Each row was made from one small tree. Brackets hold a mark, then the marks that hang from it, in alphabetical order. Every link used is in the known rows. Write each row's tree.
In the rows, 100 means zero.
Known rows:
(dese (dupuz (vazar bebazav (dibel rusaz)))): [105,106,84,134,95,90,94,89,83,107,91,95,99,103,111,108,68,101,105,103,111,105]
(rusaz (dibel (pofom lave tazenof))): [107,101,49,108,92,90,87,85,104,105,94,103,92,94,88,113,74,93,102,100,115,98]
(dibel (pofom tazenof)): [95,98,112,114,94,89,93,100,100,99,93,104,91,90,103,109,63,91,101,98,110,101]
(dese (dupuz (vazar dadobe dibel))): [103,105,119,117,95,89,96,86,77,99,95,90,93,101,91,105,66,95,111,97,107,108]
(vazar (dadobe (dese dupuz)) (dibel rusaz)): [107,102,87,101,92,76,86,72,83,110,93,86,98,92,87,112,98,91,113,93,108,115]
(pofom lave (tazenof (rusaz dibel))): [113,101,68,109,99,91,88,94,110,104,99,105,103,96,104,115,93,83,102,99,112,100]
(lave (pofom (tazenof (rusaz dibel)))): [111,101,104,108,91,92,95,87,104,101,102,100,98,109,113,119,73,105,94,105,117,107]
(dadobe dese): [100,101,95,94,99,83,97,89,106,98,94,93,100,85,86,109,110,106,107,103,110,102]
(dibel pofom rusaz): [103,104,76,115,87,80,89,83,102,112,89,98,89,94,108,115,82,99,97,97,109,97]
(vazar (dadobe dese) (dibel pofom)): [99,100,108,88,89,71,94,77,88,114,98,93,91,88,71,109,88,88,117,94,108,107]
(rusaz dibel): [107,103,62,97,94,93,99,79,106,100,94,94,96,101,98,114,98,111,102,101,117,101]
(lave (pofom tazenof)): [103,98,114,111,93,92,98,99,101,95,98,99,97,108,106,113,70,105,98,104,110,108]
(vazar (dadobe (dese dupuz)) dibel): [103,100,112,92,95,79,94,78,83,105,96,88,98,89,76,107,90,93,117,95,109,115]
(dese (dupuz (vazar bebazav dadobe))): [98,102,112,119,97,90,108,84,90,105,95,92,101,93,97,105,63,100,106,101,105,101]
(vazar (bebazav dese)): [99,98,88,102,93,93,122,93,114,116,98,94,111,95,97,113,99,99,107,103,111,95]
(dibel (pofom (tazenof lave)) rusaz): [99,105,92,131,92,80,85,91,103,109,91,103,91,91,108,113,70,90,90,96,111,102]
(dadobe (dese (dupuz (vazar (dibel rusaz))))): [107,107,83,120,97,83,83,87,84,99,91,91,97,92,91,110,90,101,108,104,111,108]
(dupuz (vazar (dadobe dese))): [96,105,110,104,96,80,101,89,95,99,97,90,97,92,83,109,99,98,110,100,101,96]
(bebazav (dese (dupuz vazar))): [106,107,111,113,94,98,107,93,93,100,97,90,100,100,83,112,81,94,111,101,110,100]
(vazar (bebazav dese) dadobe dibel): [100,97,97,93,89,86,120,81,98,124,102,90,110,99,84,112,98,86,118,95,108,103]
(tazenof rusaz): [106,103,120,97,97,85,102,86,110,108,99,98,98,96,117,113,102,100,101,99,113,99]
(bebazav (dese dupuz)): [106,102,113,102,95,98,110,89,98,102,96,90,102,96,85,113,84,97,111,98,113,104]
(vazar bebazav dadobe): [94,93,100,93,94,84,119,80,111,115,97,93,108,89,99,108,93,100,106,97,103,98]
(dese dupuz): [103,100,113,109,99,93,99,88,94,95,92,93,96,94,100,106,72,106,104,99,112,108]
(pofom lave (tazenof rusaz)): [108,99,96,110,101,89,91,102,109,103,99,106,103,92,107,111,92,79,103,98,108,100]

Which tree is each row?
[106,101,57,123,90,82,80,95,102,110,89,105,93,90,104,114,75,82,97,96,105,98] => (dibel (pofom lave tazenof) rusaz)
[106,106,118,109,91,94,107,87,84,105,99,88,100,102,78,112,80,87,116,97,109,104] => (bebazav (dese (dupuz (vazar dadobe dibel))))
[102,100,85,108,87,87,111,88,98,127,99,99,102,100,89,112,80,89,113,101,115,99] => (vazar (bebazav dese) (dibel pofom))
[101,104,77,114,93,89,92,82,105,105,95,101,91,94,91,112,67,100,95,100,120,102] => (rusaz (dibel (pofom (tazenof lave))))
[100,98,118,89,97,81,101,77,98,100,95,88,101,81,78,108,92,98,111,96,106,107] => (vazar (dadobe (dese dupuz)))
[101,103,104,127,98,93,103,92,92,101,93,95,100,97,105,105,65,105,103,104,109,100] => (dese (dupuz (vazar bebazav)))
[107,99,123,109,93,89,98,94,103,100,102,101,98,107,115,116,73,101,96,104,113,107] => (lave (pofom (tazenof rusaz)))
[108,109,104,104,96,81,101,70,115,116,104,97,97,95,100,114,99,102,92,100,123,101] => (tazenof lave (rusaz dibel))
[99,105,90,119,94,93,114,98,102,110,98,94,105,102,97,112,91,99,106,105,107,90] => (dupuz (vazar (bebazav dese)))
[96,103,103,109,91,88,120,90,102,114,100,91,107,98,88,112,90,92,110,100,102,91] => (dupuz (vazar (bebazav dese) dadobe))
[111,105,88,98,91,85,95,71,108,113,100,100,92,96,108,117,88,101,99,100,119,97] => (tazenof (rusaz (dibel pofom)))
[108,103,45,101,90,86,93,74,106,110,95,100,90,95,81,112,84,99,104,100,115,95] => (rusaz (dibel (pofom lave)))
[105,100,89,114,88,90,109,84,91,124,98,98,101,97,88,110,65,89,113,101,117,104] => (vazar (bebazav (dese dupuz)) (dibel pofom))
[99,104,80,122,90,81,100,86,89,118,96,93,100,105,106,111,92,94,108,99,102,98] => (dupuz (vazar bebazav dadobe (dibel rusaz)))
[100,95,109,95,92,90,125,77,106,118,99,89,113,88,84,111,83,93,111,97,105,100] => (vazar (bebazav (dese dupuz)) dadobe)
[106,106,107,124,93,87,90,83,76,102,92,89,94,102,99,108,72,95,108,97,106,108] => (dese (dupuz (vazar dadobe (dibel rusaz))))
[100,106,87,122,92,91,109,98,91,114,99,95,103,109,96,111,93,92,112,104,110,96] => (dupuz (vazar (bebazav dese) dibel))
[99,98,82,112,90,82,104,89,97,122,96,102,97,98,103,107,76,97,108,101,114,101] => (vazar bebazav (dibel pofom))
[103,105,102,112,100,86,92,89,92,95,93,92,98,86,86,107,87,104,107,105,111,104] => (dadobe (dese (dupuz vazar)))
[98,103,134,117,95,82,95,91,106,110,100,106,92,87,104,110,63,87,94,97,115,100] => (dibel (pofom (tazenof lave rusaz)))
[99,104,140,118,102,87,96,98,109,104,101,103,101,92,115,110,84,90,93,99,115,105] => (pofom (tazenof lave rusaz))
[102,108,86,114,91,76,88,85,83,107,95,89,95,101,90,112,104,92,111,98,103,103] => (dupuz (vazar (dadobe dese) (dibel rusaz)))
[103,105,113,117,100,90,93,89,110,104,101,102,100,95,111,114,83,94,92,100,120,106] => (pofom (tazenof lave (rusaz dibel)))
[99,95,80,99,88,74,108,79,98,129,100,100,100,91,81,106,79,81,114,94,105,100] => (vazar bebazav dadobe (dibel (pofom lave)))
[106,107,141,106,93,76,107,77,113,117,108,99,96,101,99,112,86,103,90,103,118,103] => (tazenof (lave pofom) rusaz)
[106,100,89,110,93,94,112,90,93,119,98,94,109,102,94,110,83,94,114,101,116,107] => (vazar (bebazav (dese dupuz)) dibel)
[105,99,99,111,95,83,89,96,106,109,98,109,94,88,99,111,71,78,101,97,109,96] => (dibel (pofom lave (tazenof rusaz)))
[101,96,95,97,95,79,105,75,92,118,98,91,108,87,84,107,87,94,115,99,109,111] => (vazar bebazav (dadobe (dese dupuz)) dibel)
[104,100,57,118,91,84,98,88,99,120,92,96,104,104,120,112,100,100,103,100,112,105] => (vazar bebazav (dibel rusaz))
[102,100,116,95,91,74,91,73,81,111,97,92,91,85,70,107,73,88,116,94,110,112] => (vazar (dadobe (dese dupuz)) (dibel pofom))
